Each row comes from the steps of one path. Every step used is in the known rows, and no mark comes twice. Write the path behind each row, first mark first.
Known rows
fubok-fitik: [-1.20 -0.09  0.41 -2.36  0.55  0.19  0.09 -1.30 -0.58  0.03  0.08 -1.83
  1.07 -0.36 -0.61 -1.89  0.28  1.98 -0.61 -0.67 -0.72 -0.56 -0.96 -0.51
 -1.55]
bozazip-lala: [-1.53 -0.06 -1.22 -1.86 -0.21 -0.37 -0.13  0.15  1.30 -0.39  0.11 -1.29
  1.92 -0.67 -0.29 -1.42 -0.17 -1.03  0.39 -0.94  2.21  0.21 -2.04  0.17
 -0.43]
fitik-modogeg-vofor-fubok-tiram: [-0.30 -2.12 -1.06 -2.40  2.00  1.02  0.95 -0.08  0.44  0.00  1.01 -5.13
  2.05 -1.43 -1.43 -3.98  0.15  2.52 -1.81 -0.34 -3.14 -0.78 -3.51 -1.33
 -0.78]
fubok-tiram-rireb: [-1.61 -0.78 -0.75 -2.05 -0.82 -1.09 -0.09 -1.62 -0.77  0.80 -0.16 -1.64
  2.45 -1.50  0.98 -1.49  0.71  2.22 -1.56 -0.76 -0.49 -1.57 -0.10  0.20
 -0.76]
bozazip-lala-tefun-modogeg-fitik-fubok: [-2.73 -1.36 -6.29  0.44 -0.13  0.32  0.39  0.07  3.13  0.45  0.39 -2.28
  3.99 -1.89  0.65 -3.73 -0.80 -0.09 -0.76 -0.11  4.07 -1.88 -5.65  0.72
 -1.10]
vofor-modogeg-fitik-fubok: [-0.92 -0.49 -2.96  1.35  2.23  0.94  1.26  1.14  1.77  0.13  1.00 -2.81
  1.40  0.33 -0.42  0.95  0.33  0.80 -0.32  0.48  0.78 -2.35 -1.87 -1.43
 -0.27]
bozazip-lala-tefun-modogeg: [-2.25 -0.64 -3.56 -2.72 -1.68 -0.01 -0.93 -0.16  1.84 -0.05  0.95 -1.76
  3.13 -1.68  0.42 -4.60 -1.07 -0.62 -0.72 -0.66  3.12 -0.48 -4.90  0.92
 -1.31]
vofor-fubok-fitik: [-0.76 -0.67  1.56 -2.81  1.47  0.73  0.44 -0.54 -0.31 -0.41  1.12 -3.80
  0.56 -0.48 -1.63 -1.84  0.62  2.18 -0.82 -0.51 -1.17 -0.23 -1.77 -1.64
 -2.29]
bozazip-lala-tefun-modogeg-vofor-fubok-tiram: [-3.51 -2.33 -2.69 -3.52 -0.48  0.60 -0.10 -0.14  2.41 -0.02  1.65 -4.65
  3.85 -2.74  0.22 -5.91 -0.95  2.00 -2.47 -0.48 -0.06 -0.36 -6.03  0.43
 -2.11]
vofor-fubok-tiram-rireb: [-1.12 -1.39  0.26 -2.41  0.13 -0.76  0.29 -0.79 -0.50  0.31  0.89 -3.60
  2.19 -1.73 -0.15 -1.78  1.15  2.55 -1.75 -0.59 -1.18 -1.19 -0.93 -0.91
 -1.40]
tefun-modogeg: [-0.44 -0.67 -1.08 -3.80 -0.34  0.91 -0.15 -0.73  0.17  0.34  0.40 -1.22
  1.46 -0.10  0.37 -2.59 -0.30  0.77 -1.35 -0.48 -0.25 -1.67 -1.29 -0.96
 -0.62]
fubok-tiram: [-2.11  0.11 -0.65 -3.01 -0.26 -0.05  0.26 -0.97  0.08  0.78  0.08 -2.50
  1.40 -0.51  0.53 -1.63  0.46  2.02 -0.96 -0.61 -1.86 -0.91 -0.49 -0.88
 -0.37]
fitik-modogeg: [ 0.92 -0.79 -1.96 -1.72  0.80  0.64  0.12 -0.15 -0.02  0.02  0.21 -2.40
  1.08 -0.19 -1.07 -2.63 -0.01  0.05  0.00 -0.45 -0.21 -0.84 -2.05 -0.83
  0.07]
tefun-lala-bozazip: [ 1.20  0.79 -2.03 -2.75  0.33  0.36 -0.69 -0.46 -0.52  0.48 -0.47 -2.51
  1.73 -2.83 -0.01  0.18 -1.48  0.54  1.58 -0.37  2.45 -0.08 -0.32 -0.95
 -1.69]
tefun-modogeg-fitik: [-1.81 -2.13 -2.54 -1.98  0.68  1.23  1.02 -0.97  0.32 -0.24  0.25 -1.66
  1.19 -1.16  1.22 -0.61 -0.33  1.74 -1.86 -0.18 -0.57 -1.91 -1.05 -0.81
 -0.36]
modogeg-tefun-lala-bozazip: [-0.30  0.42 -3.16 -3.27  0.70 -0.32 -0.34  0.49  0.59  0.76 -0.59 -2.26
  1.92 -3.33 -0.08  2.08 -1.85  0.20  0.52 -0.09  3.24 -0.07  0.57 -0.68
 -1.47]
bozazip-lala-tefun-modogeg-vofor-fubok-tiram-rireb: [-2.91 -3.31 -2.91 -2.47 -1.00 -0.59 -0.49 -0.70  1.61 -0.05  1.60 -3.68
  4.99 -3.77  0.51 -5.88 -0.67  2.21 -3.20 -0.56  1.23 -1.04 -5.69  1.56
 -2.44]
fitik-modogeg-tefun-lala-bozazip: [ 1.32  0.22 -4.78 -3.07  1.15  0.61 -0.21  0.98  0.60  0.41 -0.73 -2.89
  2.28 -3.15 -0.26  0.11 -2.07 -0.34  0.70  0.02  3.76 -0.35 -1.09 -0.64
 -0.92]
fitik-modogeg-bozazip-lala: [-0.07 -0.69 -3.52 -0.46  2.46  0.69  0.09  2.11  1.30 -0.57 -0.28 -2.31
  1.76 -1.91  1.18 -2.83 -0.53 -0.94 -0.12 -0.93  2.59 -0.76 -4.16  0.14
 -0.28]
tefun-lala: [ 0.10  0.08 -0.92 -3.50 -0.02  0.53 -0.03  0.04  0.60  0.43 -0.38 -1.68
  1.34 -1.81 -1.07 -0.90 -1.27  1.52  0.55 -0.66  1.39 -0.61  0.28 -0.65
 -1.11]
tiram-fubok-fitik-modogeg: [ 0.53 -1.40 -1.30 -2.07  0.22  1.05  0.08 -0.71 -1.20 -0.08  0.36 -2.38
  1.52 -2.01 -0.66 -4.27 -0.70  0.71 -1.40 -0.89 -0.49  0.29 -2.32 -0.29
 -1.65]
modogeg-vofor-fubok: [-0.70 -2.20  0.69 -1.55  1.75  0.03  0.54 -0.11  0.33 -0.29  1.20 -3.68
  0.83 -1.37 -2.41 -0.96  0.23  1.51 -1.76 -0.37 -1.95  0.00 -1.74 -1.71
 -1.22]
vofor-fubok-fitik-modogeg-tefun-lala-bozazip: [ 1.32 -0.44 -2.84 -3.98  2.66  1.55  0.16  0.95  0.41 -0.19  0.17 -4.94
  2.32 -3.17 -1.15 -1.25 -1.71  1.31  0.11  0.01  2.61  0.01 -2.10 -1.22
 -2.77]
bozazip-lala-tefun-modogeg-fitik-fubok-tiram-rireb: [-3.65 -1.92 -6.78  0.37 -1.14 -0.51  0.34 -0.94  2.33  1.05  0.06 -2.22
  5.57 -3.07  2.26 -4.51 -0.38  1.74 -2.01 -0.36  3.77 -2.85 -5.34  1.84
 -1.37]
bozazip-lala-tefun-modogeg-vofor-fubok: [-2.13 -2.63 -2.31 -2.51 -0.06  0.35 -0.42  0.29  2.29 -0.52  1.87 -3.84
  3.25 -2.59 -1.13 -4.76 -1.21  0.34 -2.08 -0.43  1.36 -0.05 -6.18  0.26
 -2.06]
rireb-tiram-fubok-fitik-modogeg-bozazip-lala: [ 0.30 -1.38 -2.57  0.96  2.97  0.52 -0.30  2.43  0.26 -0.85 -0.37 -3.32
  3.04 -3.43  3.65 -4.61 -2.14  0.71 -1.76 -1.32  1.95 -0.01 -4.71  1.26
 -2.34]

Write each row's path
[-1.16 -2.00  1.55 -2.13  2.19  0.69  0.55 -0.84 -0.12 -0.53  0.87 -3.76
  1.00 -1.38 -2.30 -1.83  0.25  2.97 -2.12 -0.50 -2.37  0.07 -2.24 -1.12
 -2.32]
modogeg-vofor-fubok-fitik
[ 1.38 -1.17 -0.78 -0.39  1.30  0.53 -0.29  0.21 -1.16 -0.32  0.12 -3.52
  2.45 -1.70  1.20 -4.48 -1.60  1.73 -1.92 -0.82 -0.85  0.00 -2.64  0.32
 -1.85]
rireb-tiram-fubok-fitik-modogeg
[ 0.77 -1.04 -2.86 -2.64  1.48  0.59  0.00  1.78  0.75  0.01 -0.67 -2.99
  3.45 -3.48  1.02 -2.54 -3.59  2.32 -2.00 -0.64  1.66  0.02 -0.76  0.57
 -2.22]
rireb-tiram-fubok-fitik-modogeg-tefun-lala
[-0.16 -1.21 -1.50 -1.34  4.01  1.58  0.42  2.26  1.06 -1.18  0.60 -4.32
  1.85 -2.06  0.29 -3.97 -0.11  0.67 -0.43 -0.93  1.61 -0.57 -5.41 -0.54
 -2.23]
vofor-fubok-fitik-modogeg-bozazip-lala
[-2.20 -1.68 -5.23  0.12  0.18  0.60  0.59 -0.88  1.85  1.09  0.53 -2.68
  2.86 -1.64 -0.13 -2.77 -0.35  1.43 -1.39  0.22  1.52 -2.59 -4.14 -0.52
 -0.99]
lala-tefun-modogeg-fitik-fubok
[-1.08 -1.53 -3.09 -0.63  2.62  0.98 -0.37  1.94  1.54 -1.00  1.38 -5.44
  2.27 -3.21  0.02 -5.53 -0.40  0.78 -0.63 -0.66  2.68  0.07 -7.35  0.10
 -2.89]
vofor-fubok-fitik-modogeg-bozazip-lala-tefun
[-1.01  0.01 -2.46 -0.44 -0.26 -0.92  0.17 -1.16  0.25  1.88 -0.46 -1.74
  3.58 -0.77 -0.05 -2.56  1.05  1.87 -0.95 -0.56  0.65 -2.62 -1.12 -0.17
 -0.76]
fitik-fubok-tiram-rireb
[ 0.23 -0.53 -1.05 -2.46  1.13  1.17  0.10 -0.80 -0.59 -0.27 -0.09 -2.51
  1.36 -0.14 -0.77 -3.57  0.05  1.50 -0.31 -0.62 -0.36 -0.75 -2.74 -0.38
 -1.16]
fubok-fitik-modogeg
[-2.05 -0.40 -3.24  0.08  1.11  0.15 -0.93  2.61  2.35 -0.63  1.75 -3.10
  1.88 -2.20  1.41 -1.49 -0.74 -0.65 -0.12 -0.24  3.57 -0.44 -5.33  0.46
 -1.57]
vofor-modogeg-bozazip-lala-tefun
[-3.29 -2.19 -4.92 -1.32 -0.71  0.16  0.22 -0.33  1.88 -0.67  0.64 -2.24
  2.67 -2.69  1.37 -2.65 -1.04  0.36 -1.13 -0.34  2.64 -0.76 -4.68  1.08
 -1.02]
bozazip-lala-tefun-modogeg-fitik
[-2.63 -2.06 -3.48 -2.26 -1.03  0.15 -0.81 -0.63  2.06 -0.12  0.82 -1.71
  3.57 -2.52 -0.21 -4.73 -1.52  0.25 -1.76 -0.56  2.07 -0.34 -5.21  1.48
 -1.42]
bozazip-lala-tefun-modogeg-vofor
[-0.65 -1.65 -3.91  1.53  1.79 -0.24 -1.04  2.33  0.70 -0.62  0.42 -4.37
  3.55 -4.59  3.27 -5.93 -2.40  0.65 -1.62 -1.07  2.78  0.41 -6.83  1.94
 -3.00]
rireb-tiram-fubok-fitik-modogeg-bozazip-lala-tefun
[-1.65 -2.10 -0.26 -4.46  0.87  1.29  0.79 -0.69  0.60  0.46  1.25 -3.95
  2.14 -1.38 -0.07 -3.75 -0.08  3.28 -3.14 -0.34 -3.42 -1.72 -2.61 -1.36
 -1.37]
tefun-modogeg-vofor-fubok-tiram
[-0.86 -1.46 -2.79 -2.68  0.54  0.33  0.20  0.02 -0.09  0.09  0.20 -2.02
  1.95 -2.22 -0.52 -2.43 -1.23  0.42 -2.58 -0.63  0.67  0.38 -1.36 -0.06
 -1.28]
tiram-fubok-fitik-modogeg-tefun
[-2.68 -0.78 -3.34 -0.08  0.62 -0.64 -0.85  1.38  1.63 -0.03  0.44 -2.75
  1.82 -3.09  1.16 -2.40 -0.64 -0.55 -0.29 -0.76  3.16 -0.01 -4.57  0.63
 -1.47]
modogeg-bozazip-lala-tefun
[ 1.74 -0.39 -3.82 -1.83  1.77  0.38 -0.61  1.25 -0.53  0.21 -0.66 -3.96
  3.61 -4.56  2.04 -1.68 -3.68  1.22 -1.16 -0.32  2.95  0.51 -1.65  0.63
 -2.88]
rireb-tiram-fubok-fitik-modogeg-tefun-lala-bozazip
[-2.06 -0.19 -3.31  0.26  1.74  1.03  1.61  0.60  1.75  0.73  0.77 -3.56
  2.34  0.34  0.99 -0.02  0.51  2.51 -0.90  0.42 -0.74 -2.80 -1.93 -1.41
 -0.22]
vofor-modogeg-fitik-fubok-tiram
[-1.06 -0.88  0.25 -2.27 -0.41  0.13 -0.07 -1.23 -1.17  0.23  0.37 -1.65
  1.18 -2.15 -0.25 -2.25 -0.50  1.25 -1.71 -0.98 -0.55  0.53 -0.76 -0.42
 -2.11]
tiram-fubok-fitik
[-1.51 -0.76 -2.74 -2.33  1.35  1.05 -0.10  1.50  1.50 -0.14 -0.06 -1.09
  2.16 -1.87  2.40 -2.72 -0.81 -0.21 -1.23 -1.00  2.49 -1.70 -3.37  0.08
 -0.90]
tefun-modogeg-bozazip-lala
[-1.30 -0.90 -3.02  1.31  1.75  0.14  1.41 -0.42  0.97  0.71 -0.28 -2.24
  1.54 -0.65 -0.69  0.40  0.51  1.04 -0.38 -0.09  0.66 -1.88 -1.25 -1.30
 -0.19]
modogeg-fitik-fubok
[-1.61 -0.20 -1.50 -2.49  0.91  0.18  0.15  1.69  1.60 -0.08  1.31 -1.99
  1.01  0.38 -0.46  2.08 -0.48 -0.28 -1.44  0.25  0.97 -0.82 -0.27 -0.89
 -0.09]
vofor-modogeg-tefun
[-1.53  1.07 -2.09 -1.45  0.22  0.00  0.64 -0.54  0.97  1.89 -0.14 -2.77
  2.79  0.41 -0.37 -2.56  0.68  1.59 -0.35 -0.40 -0.38 -2.04 -1.47 -1.17
 -0.47]
fitik-fubok-tiram
[ 0.38 -0.45 -4.05 -3.96  0.95  0.78  0.32  1.54  1.85  0.32 -0.72 -2.00
  2.23 -1.86 -1.27 -0.67 -1.94  0.57 -0.29 -0.30  2.46 -0.75 -0.27 -0.57
 -0.25]
fitik-modogeg-tefun-lala
[-0.01 -1.98 -1.04 -1.72  1.91  1.12  0.19 -1.28 -0.29 -0.36 -0.25 -2.34
  1.65 -1.17 -1.34 -3.72 -0.37  2.28 -1.52 -0.55 -1.54 -0.64 -2.94  0.09
 -1.24]
fubok-fitik-modogeg-vofor
[-1.27 -0.21 -2.36 -4.10  0.13 -0.04  0.25  1.06  1.73  0.60 -0.63 -1.29
  1.73 -2.04 -1.10  1.02 -1.68  1.24 -0.48 -0.37  2.17 -0.44  1.33 -0.46
 -0.74]
modogeg-tefun-lala
[-1.89 -2.34 -2.59 -2.39 -0.79  0.38 -0.57 -1.37  0.78  0.57  0.99 -2.09
  2.34 -2.27 -0.79 -3.91 -1.10  1.62 -2.45 -0.22 -0.38 -1.01 -3.97  0.15
 -1.53]
lala-tefun-modogeg-vofor
[-1.06 -1.32 -3.92 -0.26  1.25  1.18  1.30 -0.42  1.35  0.90 -0.15 -1.66
  2.29 -0.51  0.44 -1.57  0.07  1.37 -1.35 -0.06  0.69 -3.17 -2.09 -1.24
 -0.37]
tefun-modogeg-fitik-fubok
[-0.56 -2.47  0.01 -3.26  1.49  1.33  0.44 -0.28  0.67 -0.10  1.38 -3.28
  1.58 -1.19 -1.36 -2.84 -0.36  1.77 -2.72 -0.25 -1.84 -1.24 -2.59 -1.63
 -1.44]
tefun-modogeg-vofor-fubok
[ 0.93 -0.48 -4.37 -3.50  0.71  0.90 -0.32  0.22 -0.57  0.39 -0.49 -2.82
  2.86 -4.89  0.27 -1.58 -2.82  0.42 -0.68 -0.43  3.21  0.79 -1.22  0.03
 -2.65]
tiram-fubok-fitik-modogeg-tefun-lala-bozazip
[-4.12 -0.90 -6.63 -0.72 -0.58  0.31  0.65 -0.33  3.01  1.01  0.25 -3.25
  4.78 -2.01  1.91 -4.58 -0.52  1.65 -1.16 -0.16  2.44 -2.34 -5.51  0.86
 -1.08]
bozazip-lala-tefun-modogeg-fitik-fubok-tiram
[-1.38 -2.74  0.19 -1.66  0.96 -0.79  0.48 -1.17 -0.42  0.24  0.73 -3.54
  2.40 -2.54 -0.73 -1.88  0.64  3.31 -3.13 -0.52 -2.26 -1.07 -1.51 -0.49
 -1.57]
modogeg-vofor-fubok-tiram-rireb
[-1.74 -1.04 -3.62  1.22  1.21  0.08  1.14  0.03  0.95  0.70  0.48 -2.66
  3.04 -0.69  1.39  0.06  0.84  2.65 -1.44  0.32  0.60 -3.37 -1.64 -0.17
 -0.55]
vofor-modogeg-fitik-fubok-tiram-rireb
